Each row was made from one small tree. The marks that hang from a mark follow it in brackets, in the order of their numbers. Every link used is in the known rows. Write each row's tree.
Known rows:
Z344[Z730]: [-0.07  0.35 -0.15  0.22  0.88  0.24  0.46  0.11  0.38 -0.30  0.03  0.17
  0.12  0.25  0.00 -0.26  0.38  0.30 -0.07  0.03  0.00  0.69  0.30  0.14
 -1.07  1.00]
Z730[Z894[Z344[Z593[Z153 Z803]]]]: [-0.61  0.86 -0.87  1.48  0.19  0.20 -0.42  1.56 -0.54  0.33 -0.25  0.46
 -0.27 -1.11 -0.11  0.10  0.43 -1.67  0.98  0.64 -0.10  0.22  0.68 -0.67
 -2.10 -0.81]
Z104[Z344[Z593[Z803]]]: [ 0.15 -0.69 -0.32 -2.26 -0.81 -0.12  0.21 -1.60 -0.24  0.97  0.72 -0.31
 -1.08  0.29  0.46  0.39 -0.01 -1.35  0.99 -0.37 -0.54 -0.12 -0.06  1.45
  3.02 -1.78]
Z730[Z894[Z344]]: [-1.82  0.84 -0.49  1.33  0.76 -0.12 -0.49 -0.12 -1.66 -0.42 -0.71  0.78
  0.20 -0.74 -0.50 -0.16  0.86 -0.09  0.78  2.11 -0.57  0.51  0.65  0.54
  0.37 -0.92]
Z159[Z344[Z803]]: [-0.78 -0.59  1.28 -1.35 -0.47  0.18 -0.20 -1.37 -1.60  0.07 -0.15 -0.05
 -0.18 -0.80  0.00  0.12 -0.26  1.25  0.19 -0.71 -0.88 -0.05 -0.14  0.14
  4.13 -0.29]
Z153[Z344[Z593 Z730 Z803]]: [ 1.40 -0.40 -0.11 -0.41 -0.11 -0.19  0.49 -0.22  0.56 -0.24  0.36 -0.35
  0.53 -0.16  0.47 -0.25 -0.69  0.34 -0.30  1.82  0.26 -0.39  0.65  0.15
 -1.76  0.19]
Z104[Z344]: [-1.19 -0.45  0.39 -1.84 -0.45  0.11 -0.14 -1.55 -0.71  0.01 -0.07 -0.14
 -0.52  0.31 -0.03  0.07  0.59  0.12  0.43 -0.47 -0.71  0.11 -0.35  1.44
  3.98 -0.94]
Z153[Z159[Z104[Z344[Z730]]]]: [-0.69  0.56  1.01 -1.94  0.01  0.16  0.85 -1.23 -0.68 -0.63 -0.45  0.87
  0.82  0.70 -0.50  0.64  0.22  0.52 -0.08  0.83  0.04  0.55 -1.13  0.91
  3.10 -1.78]
Z894[Z344]: [-0.86  0.34 -0.06  0.85  1.03 -0.17 -0.56  0.28 -1.28 -0.59  0.10  0.18
 -0.25 -0.45 -0.45 -0.22  0.50 -0.46  0.10  0.81 -0.40 -0.08  0.73  0.79
  0.20  0.50]
Z894[Z344[Z593[Z153] Z730]]: [ 0.60  0.48 -1.55  1.56  0.36  0.01 -0.37  2.23  1.54 -0.57  0.12 -0.72
  0.29 -0.22  0.18 -0.55  0.31 -1.28 -0.59 -0.02  0.50 -0.59  0.32 -0.29
 -4.90  1.63]
Z153[Z159[Z344[Z593[Z894]] Z803]]: [-0.44 -0.92  0.71 -1.30 -1.38 -1.26  0.30 -1.72 -0.16  0.59  0.24 -1.25
  0.50  0.59  0.10  0.27 -0.83  0.15 -0.16  2.47  0.63 -1.43 -0.76 -2.06
  4.65 -2.48]
Z344[Z593[Z153 Z894] Z730]: [ 0.94 -0.38 -1.54  0.68 -0.49 -0.52 -0.07  1.02  2.68  0.03  0.12 -1.21
 -0.59  1.03  0.34 -0.26  0.15 -0.46 -0.50 -1.19  0.92 -0.72 -0.69 -1.17
 -3.62  2.03]
Z153[Z159[Z803]]: [-1.73  0.38  2.49 -0.02  0.21  0.07  0.30 -0.10 -1.73 -0.19 -0.39  0.08
  1.03 -0.17 -0.63  0.15 -0.36  0.45 -0.22  1.23  0.15  0.17  0.42 -1.74
  3.36 -2.25]
Z894[Z344[Z593[Z153]]]: [-0.21  0.25 -0.99  1.14 -0.07 -0.13 -0.80  1.47  0.23 -0.37 -0.02 -0.89
 -0.19 -0.37  0.01 -0.30  0.25 -1.37 -0.22  0.15  0.10 -0.97  0.33 -0.24
 -2.02  0.43]
Z344[Z593 Z803]: [-0.10 -0.63  0.23 -0.28 -0.84 -0.24 -0.45 -1.08 -0.47  0.18 -0.29 -0.72
 -0.43  0.08  0.27  0.00 -0.53  0.21  0.19 -0.74 -0.45 -0.60  0.19  0.54
  1.10 -0.79]
Z593[Z803 Z894]: [ 0.07 -0.41  0.36 -0.14  0.80 -0.35  0.04 -0.38 -0.50  0.57  0.83  0.46
 -1.75  0.55 -0.25  0.34  0.11 -0.32  0.68 -1.15 -0.12  0.36  0.10  0.00
  0.81  1.00]
Z344[Z593[Z153 Z894] Z730 Z803]: [ 0.90 -0.68 -0.65  0.94 -0.85 -0.22 -0.58  1.12  2.31 -0.10 -0.23 -1.00
 -0.70  0.60  0.33 -0.24 -0.27  0.38 -0.72 -2.71  0.58 -0.87 -0.67 -0.76
 -3.51  2.31]
Z730[Z894]: [-1.84  0.53  0.12  0.26  0.12  0.06  0.10 -1.07 -1.36  0.00 -0.91  0.71
  0.16 -0.35 -0.31  0.08  0.70  0.64  1.06  1.38 -0.56  0.90  0.24 -0.19
  2.03 -1.60]
Z159[Z104 Z344[Z730] Z894]: [ 1.33 -0.04 -0.42 -1.07  0.50  0.50  0.48 -0.87 -0.30  0.30  0.55  0.47
  0.71  1.15  0.00  0.17 -0.01  0.71 -0.75 -0.53 -0.24  0.48 -0.78  1.06
  1.92  1.16]
Z344[Z593[Z153] Z730[Z894] Z803]: [-0.40  0.38 -0.44  1.16 -0.94  0.46 -0.14  0.90  1.11 -0.11 -1.39 -0.11
  0.63 -0.61  0.25 -0.21  0.09  0.68  0.14 -0.91  0.04  0.29 -0.16 -1.03
 -2.63 -0.14]
Z730[Z894[Z344[Z593[Z153] Z803]]]: [-1.20  0.41 -0.40  1.88 -0.78  0.14 -1.20  1.20 -0.61 -0.42 -1.26 -0.07
  0.21 -1.16 -0.13 -0.18  0.23 -0.16  0.32 -0.25 -0.35 -0.46  0.29 -0.30
 -1.48 -0.76]
Z159[Z104 Z344[Z593] Z803 Z894]: [ 0.30 -0.85  0.35 -1.15 -1.38 -0.03 -0.09 -1.61 -0.95  1.24  0.10 -0.75
  1.16  2.24  0.12  0.41 -0.84  0.26 -0.69  0.16 -0.36 -0.85 -1.01  0.43
  5.50 -1.97]
Z344[Z593[Z153] Z730 Z803]: [ 0.50 -0.11 -0.08  0.71 -0.65  0.44 -0.26  1.41  1.37 -0.26 -0.47 -0.74
  0.04 -0.19  0.35 -0.29 -0.30  0.24 -0.61 -2.20  0.20 -0.34 -0.14 -0.68
 -3.09  1.22]
Z593[Z803 Z894[Z344]]: [ 0.01 -0.12 -0.19  0.96  1.42 -0.46 -0.58  0.59 -0.72  0.17  1.10  0.47
 -1.75  0.09 -0.48  0.13  0.30 -0.95  0.42 -0.58 -0.10  0.00  0.55  0.67
 -0.86  1.58]

Which tree is each row?
[ 1.02  0.65  0.84  0.08  1.46  0.99  1.02  2.44  0.20 -0.12  0.91  0.99
  0.05 -0.77 -0.13  0.00  0.00 -0.47 -0.15  0.35  0.44  0.95  0.93 -1.34
 -2.87  1.84]	Z593[Z153[Z344[Z730]] Z803]
[ 0.65  0.00 -0.88  1.32  0.22 -0.35 -0.61  0.65  0.67 -0.49  0.01 -0.53
  0.05 -0.32  0.27 -0.46 -0.24 -0.31 -0.42  0.02 -0.02 -0.56  0.59  1.17
 -3.36  1.04]	Z894[Z344[Z593 Z730 Z803]]
[-1.07 -0.55  0.50 -1.29 -1.67  0.11  0.21 -1.07  0.40  0.56 -0.74 -0.47
  1.21  3.07  0.09  0.45 -0.18  0.53 -0.43  0.26 -0.14 -0.31 -1.59  1.44
  3.69 -2.80]	Z159[Z104[Z344[Z593 Z730]] Z803]
[-1.70  0.07  2.37 -1.34 -0.29  0.05  0.58 -0.98 -1.99  0.11 -0.09 -0.04
  1.29 -0.60 -0.36  0.25 -0.50  0.73 -0.15  2.12 -0.06 -0.10 -0.01 -2.04
  5.78 -2.66]	Z153[Z159[Z344 Z803]]
[-1.45  0.04  0.30 -0.64 -0.72  0.53 -0.11 -1.03 -0.12 -0.23 -1.17  0.74
  0.36 -0.52  0.08 -0.05  0.64  1.57  0.52 -0.75 -0.79  0.98 -0.41  1.40
  1.54 -0.91]	Z104[Z344[Z730[Z894] Z803]]
[-1.87  0.52  0.46  1.60  0.40  0.18 -0.99 -0.03 -1.98 -0.60 -1.07  0.88
  0.11 -1.25 -0.53 -0.13  0.44  0.78  0.59  0.41 -0.89  0.41  0.60  0.85
  0.40 -0.63]	Z730[Z894[Z344[Z803]]]
[ 1.16 -0.63 -1.74  0.19 -0.24 -1.11  0.20 -0.66  2.23  0.20  0.41 -1.03
 -0.74  1.41  0.44 -0.20  0.03 -0.29 -0.05  0.33  0.65 -0.65 -0.45  0.15
 -2.11  1.09]	Z344[Z593[Z894] Z730]
[ 0.85 -0.36  0.76  0.61  0.34  0.24 -0.09  1.80  1.04 -0.70  0.19  0.05
 -0.28 -0.23 -0.12 -0.25 -0.17  1.18 -0.94 -1.12  0.61 -0.19 -0.08 -1.14
 -3.07  3.00]	Z593[Z153[Z344[Z730 Z803]] Z894]
[ 1.52 -0.24 -1.09  0.55  0.12 -0.08  0.25  1.50  2.30  0.58  0.78 -0.47
 -1.23  0.67  0.33  0.00 -0.06 -1.09 -0.07 -1.82  0.83 -0.18 -0.29 -1.16
 -4.16  2.06]	Z344[Z593[Z153 Z803 Z894] Z730]
[-0.30  0.46  0.68  0.37  0.47  0.34  0.59 -0.06 -0.72 -0.52 -0.65  1.11
  1.01 -0.97 -0.10 -0.13  0.07  1.59  0.31  2.31 -0.13  1.02  0.73 -0.19
 -0.74 -0.25]	Z153[Z344[Z730[Z894] Z803]]
[ 1.03  0.54 -0.90 -0.26  0.54 -0.11  1.40 -0.23  0.20  0.53  0.46  0.80
  0.51 -0.42  0.39  0.09 -0.10 -0.70  1.09  3.99  0.35  0.85  0.99 -0.27
 -1.82 -1.43]	Z153[Z344[Z593[Z803] Z730[Z894]]]
[-0.67 -0.05 -0.37  1.64  0.62 -0.25 -1.16  1.77  0.18 -0.63  0.10 -0.34
 -1.00 -0.03 -0.52 -0.24  0.66 -0.42 -0.44 -1.29  0.19 -0.69 -0.14 -0.54
 -1.96  2.30]	Z593[Z153 Z894[Z344]]
[ 0.32 -0.86 -0.40 -1.41 -1.26 -0.04 -0.16 -1.23  1.14  0.08 -0.23 -0.76
 -0.12  0.26  0.65 -0.17 -0.12  0.32 -0.10 -1.26 -0.36 -0.40 -0.50  1.77
  0.67 -0.35]	Z104[Z344[Z593 Z730 Z803]]
[-0.54 -0.55 -0.50 -1.58 -1.58  0.06 -0.35 -0.35  0.73  0.19 -0.23 -1.11
 -0.35  0.27  0.37  0.03  0.34 -0.79  0.11 -1.20 -0.26 -0.75 -0.72  0.26
  1.91 -0.88]	Z104[Z344[Z593[Z153]]]
[-2.86  0.32  1.23 -0.44 -1.13  0.68  0.29 -0.93 -0.83  0.30 -1.78  1.09
  1.72  2.28 -0.50  0.55  0.59  1.73  0.16  0.79 -0.58  1.06 -1.47  1.05
  4.42 -3.14]	Z159[Z104[Z344[Z730[Z894]]] Z803]
[ 0.29  0.60 -1.16  0.32  0.26  0.02  0.89 -0.38  0.46  0.76 -0.08  0.58
  0.04 -0.07  0.35  0.12  0.16 -0.69  1.20  1.55  0.10  1.06  0.47 -0.05
 -1.77 -1.16]	Z344[Z593[Z803] Z730[Z894]]
[-0.58 -0.08  1.61  0.44  0.03  0.69 -0.39 -0.20 -1.67  0.53 -0.24  0.31
  0.86  2.27 -0.60  0.28 -0.37  0.75 -0.91 -1.46 -0.43  0.23 -0.49  0.59
  3.54 -0.71]	Z159[Z104 Z803 Z894]
[ 1.05  0.07  0.32 -1.64  0.64  0.05  0.45 -1.46 -1.20  0.03  1.06 -0.05
  0.36 -1.58 -0.03 -0.01 -0.26 -0.20 -0.28  0.67  0.02 -0.05  0.36 -0.69
  3.25 -0.11]	Z153[Z159[Z344 Z894]]
[ 0.21 -0.28 -0.31  1.82  0.97 -0.37 -0.92  0.91  0.60 -0.73  0.16  0.11
 -0.80  0.07 -0.27 -0.40  0.15  0.69 -0.62 -1.47  0.06 -0.32  0.12  0.95
 -3.33  2.95]	Z593[Z894[Z344[Z730 Z803]]]
[ 1.67 -0.50 -1.37  0.06  0.39 -0.72  0.50 -0.23  1.77  0.79  1.03 -0.37
 -1.34  1.07  0.44  0.09 -0.21 -0.96  0.39 -0.35  0.63 -0.06  0.00  0.11
 -2.49  1.15]	Z344[Z593[Z803 Z894] Z730]
[ 1.67  1.11 -0.74  1.29  2.23  0.10  0.00  1.14  0.10 -0.92  1.12  0.39
  0.58 -1.56 -0.23 -0.58  0.12 -1.01 -1.02  0.50  0.67  0.22  1.17  0.21
 -3.74  2.11]	Z153[Z159[Z894[Z344[Z730]]]]
[ 1.22 -0.40 -0.64 -1.21 -1.10  0.25 -0.19 -0.51 -0.20  0.70  0.21 -0.69
  0.37  1.06  0.20  0.35 -0.32 -0.41 -0.63 -1.26 -0.15 -0.80 -1.19 -0.05
  2.69 -0.07]	Z159[Z104 Z344[Z593[Z153]] Z894]
[-0.32  0.58  1.01  0.70 -0.49  0.21  0.50  1.76  1.12 -0.20 -0.41 -0.76
  1.61 -0.06 -0.03 -0.14 -0.54 -0.30 -0.95  0.57  1.11 -0.31  0.01 -2.92
 -1.51 -1.16]	Z344[Z593[Z153[Z159[Z803]]] Z730]
[-0.27  0.34  0.25  1.51  1.08  0.26 -0.64  1.18 -0.30 -0.83 -0.05  0.40
  0.02 -0.64 -0.21 -0.44  0.14  0.44 -0.51 -0.88 -0.27  0.23  0.70  1.06
 -2.69  1.99]	Z894[Z344[Z730 Z803]]
[ 0.76  0.81  0.83 -0.67  1.44 -0.13  1.44  0.10 -0.42 -0.96  0.63  0.75
  1.13 -1.22 -0.22 -0.08 -0.18  0.06 -0.21  3.87  0.81  0.47  1.03 -1.24
 -0.86 -0.15]	Z153[Z159 Z344[Z730]]
[ 0.50  0.10 -0.75  0.47  0.78 -0.34 -0.25  0.22 -0.74  0.38  0.95 -0.04
 -0.84 -0.25  0.07  0.07 -0.14 -1.92  0.63  0.75 -0.24 -0.30  0.97  0.94
 -0.88 -0.41]	Z894[Z344[Z593[Z803]]]
[ 0.88 -0.36 -0.93 -1.78 -0.31  0.07  0.66 -0.76  1.16  0.80  0.83 -0.18
 -0.59  0.45  0.65  0.16  0.10 -1.22  0.58 -0.44 -0.10  0.24 -0.11  1.56
  0.14 -0.51]	Z104[Z344[Z593[Z803] Z730]]
[-1.12  0.54  0.43  0.89  0.22  0.46  0.07 -0.21 -0.34 -0.33 -1.20  0.99
  0.44 -0.62 -0.15 -0.13  0.31  1.61  0.42 -0.14 -0.47  1.21  0.24  0.13
 -0.65 -0.07]	Z344[Z730[Z894] Z803]
[ 0.46  0.09 -0.44  0.12 -0.42 -0.29  0.60 -0.62  0.19 -0.17 -0.58  0.29
  0.98 -0.58  0.40 -0.17 -0.31  0.83  0.40  3.14  0.09  0.18  0.58  0.06
 -1.29 -1.22]	Z153[Z344[Z593 Z730[Z894] Z803]]
[-1.82  0.21  0.86 -0.85 -0.97  0.71  0.00 -1.40 -1.00 -0.20 -1.74  1.39
  0.69  0.97 -0.39  0.60  0.48  2.08  0.42 -0.87 -0.93  1.10 -1.40  1.99
  3.22 -1.81]	Z159[Z104[Z344[Z730[Z894] Z803]]]
[-1.06  0.09  2.45 -1.79 -0.47  0.06  0.37 -1.77 -2.91 -0.39 -0.72  0.94
  0.64 -0.42 -0.63  0.91 -0.68  1.58  0.03  0.48 -0.54  0.04 -0.86 -0.41
  6.15 -2.35]	Z153[Z159[Z104 Z344[Z803]]]
[ 0.39 -1.21 -0.29 -0.03 -1.02 -0.96 -0.74 -1.29  0.42  0.28 -0.05 -1.01
 -1.26  0.88  0.24  0.00 -0.47  0.42  0.13 -1.37 -0.08 -1.10 -0.42  0.34
  0.79  0.21]	Z344[Z593[Z894] Z803]
[ 0.16  0.34  1.35  0.03  0.83  0.10  0.24  1.19 -0.40 -0.05  0.62  0.50
 -1.18 -1.01 -0.58  0.42 -0.10 -0.70  0.17 -1.53  0.64  0.23  0.04 -2.43
 -0.41  0.72]	Z593[Z153[Z159] Z803 Z894]
[-0.10 -0.59  0.99 -0.72 -0.19  0.44 -0.20 -0.71 -1.07  0.84  0.60 -0.50
  0.75  0.38  0.02 -0.17 -0.35  0.53 -0.69 -0.69 -0.45 -0.11  0.04 -0.30
  4.30 -0.07]	Z159[Z344 Z803 Z894]
[ 0.77 -0.08  0.10  1.37  1.08  0.45 -1.41  0.59 -1.17 -0.39  0.56  0.11
 -0.37 -1.04 -0.21 -0.49 -0.09 -0.08 -0.77 -2.50 -0.62 -0.20  0.99  1.54
 -1.02  2.26]	Z159[Z894[Z344[Z803]]]
[ 0.34  0.41  1.39 -0.45  1.03  0.83  0.57  1.64 -1.15  0.01  0.87  0.82
 -0.36 -0.95 -0.32  0.26 -0.02 -0.64  0.25  0.22  0.03  0.58  0.94 -1.37
 -0.03  0.59]	Z593[Z153[Z344] Z803]
[-0.04 -1.75 -0.42 -1.59 -1.91 -0.88 -0.91 -2.18  0.70  0.38 -0.03 -1.21
 -1.41  0.97  0.43  0.10 -0.20  0.31  0.23 -1.89 -0.39 -1.29 -1.09  1.73
  3.02 -0.56]	Z104[Z344[Z593[Z894] Z803]]
[-0.01 -0.19  0.63  0.38  0.54  0.30 -0.23  1.29  0.02  0.36  0.54  0.28
 -1.64  0.13 -0.38  0.29  0.23 -0.42  0.27 -2.72  0.11  0.25 -0.19 -1.24
 -0.58  1.80]	Z593[Z153 Z803 Z894]
[ 2.33  0.53 -0.76  0.43  1.48 -0.33 -0.09  0.38 -0.72  0.21  1.71  0.10
 -0.37 -1.60  0.04 -0.07 -0.57 -2.63 -0.06  0.55  0.41 -0.35  1.49  0.31
 -1.79  0.01]	Z153[Z159[Z894[Z344[Z593[Z803]]]]]
[ 0.07  0.00 -0.07  2.31  0.68  0.14 -1.20  2.69  1.13 -0.93 -0.09 -0.04
 -0.64 -0.36 -0.33 -0.41  0.30  0.54 -1.07 -2.91  0.34 -0.42 -0.15 -0.19
 -4.63  3.83]	Z593[Z153 Z894[Z344[Z730 Z803]]]
[ 0.39 -0.50 -1.36 -1.66 -0.90 -0.27  0.32 -1.33  1.49  0.20  0.17 -0.90
 -0.07  0.72  0.67 -0.19  0.31 -0.52  0.14  0.40 -0.04 -0.34 -0.48  1.58
  0.42 -0.67]	Z104[Z344[Z593 Z730]]
[ 0.13  0.89 -0.89  0.83  0.02  0.55  0.64  1.33  1.07  0.54 -0.37  0.45
  0.10 -0.49  0.29  0.11  0.31 -0.83  0.80 -0.10  0.30  0.98  0.24 -1.39
 -3.17 -0.42]	Z344[Z593[Z153 Z803] Z730[Z894]]
[-1.98  0.33  0.77 -0.03 -0.44  0.40  0.66 -0.57 -0.57  0.51 -0.94  0.44
  1.71  0.20 -0.04 -0.04  0.32  1.56  0.29  2.24 -0.30  0.92 -0.34 -1.13
  2.95 -1.83]	Z159[Z344[Z730[Z894]] Z803]
[ 0.98  0.01  0.18 -0.24 -0.04 -0.54  0.27  0.69  0.50  0.31  0.71 -0.27
 -1.15 -0.57 -0.09  0.45 -0.45 -1.45  0.31 -0.62  0.96 -0.57 -0.09 -2.37
 -0.79 -0.23]	Z344[Z593[Z153[Z159] Z803 Z894]]
[-0.28  1.00  1.85 -0.27  1.03  0.76  0.53  1.45 -1.29 -0.17  0.34  0.86
 -0.31 -1.76 -0.57  0.43 -0.10 -0.90  0.28 -0.95  0.27  0.73  0.63 -2.28
  0.18 -0.30]	Z593[Z153[Z159] Z803]
[ 1.86 -0.72 -1.48 -0.37  0.09 -1.22  0.70 -0.57  1.87 -0.02  0.91 -0.83
 -0.22  1.08  0.48 -0.28 -0.27 -0.29 -0.13  2.83  0.96 -0.81  0.06 -0.15
 -2.12  0.96]	Z153[Z344[Z593[Z894] Z730]]
[ 0.76 -1.48 -0.98 -1.14 -1.54 -0.65 -0.48 -1.47  2.05  0.17  0.07 -1.04
 -0.99  1.14  0.62 -0.09 -0.11  0.49 -0.19 -1.82  0.03 -0.94 -1.08  1.68
  0.06  0.68]	Z104[Z344[Z593[Z894] Z730 Z803]]
[-0.57 -0.34 -0.79 -0.91 -1.61 -0.11 -0.06 -1.62  0.75  0.18 -1.08 -0.15
  0.36 -0.06  0.55 -0.06  0.24  0.73  0.66  0.06 -0.47  0.18 -0.53  1.44
  0.92 -1.81]	Z104[Z344[Z593 Z730[Z894] Z803]]
[ 0.72  0.24 -1.84  1.03  0.62 -0.59 -0.11  0.51  1.01 -0.33  0.35 -0.66
  0.18  0.15  0.36 -0.50  0.22 -1.12 -0.18  1.63  0.31 -0.50  0.58  0.99
 -3.34  0.75]	Z894[Z344[Z593 Z730]]
[-0.90  1.00  0.12 -0.93  0.39 -0.15  1.30 -1.23 -0.67 -0.39 -0.52  0.91
  1.39 -1.72 -0.10  0.18  0.35  0.78  0.70  3.68  0.20  0.98  0.07 -1.56
  1.95 -1.78]	Z153[Z159[Z344[Z730[Z894]]]]
[ 1.18  0.34  0.05  1.65  1.26  0.70 -0.90  1.03 -0.70 -0.57  0.15  0.86
  0.36  0.59 -0.40 -0.09 -0.15  0.54 -1.30 -2.33 -0.34  0.27  0.02  2.28
 -2.20  2.49]	Z159[Z104 Z894[Z344[Z730 Z803]]]
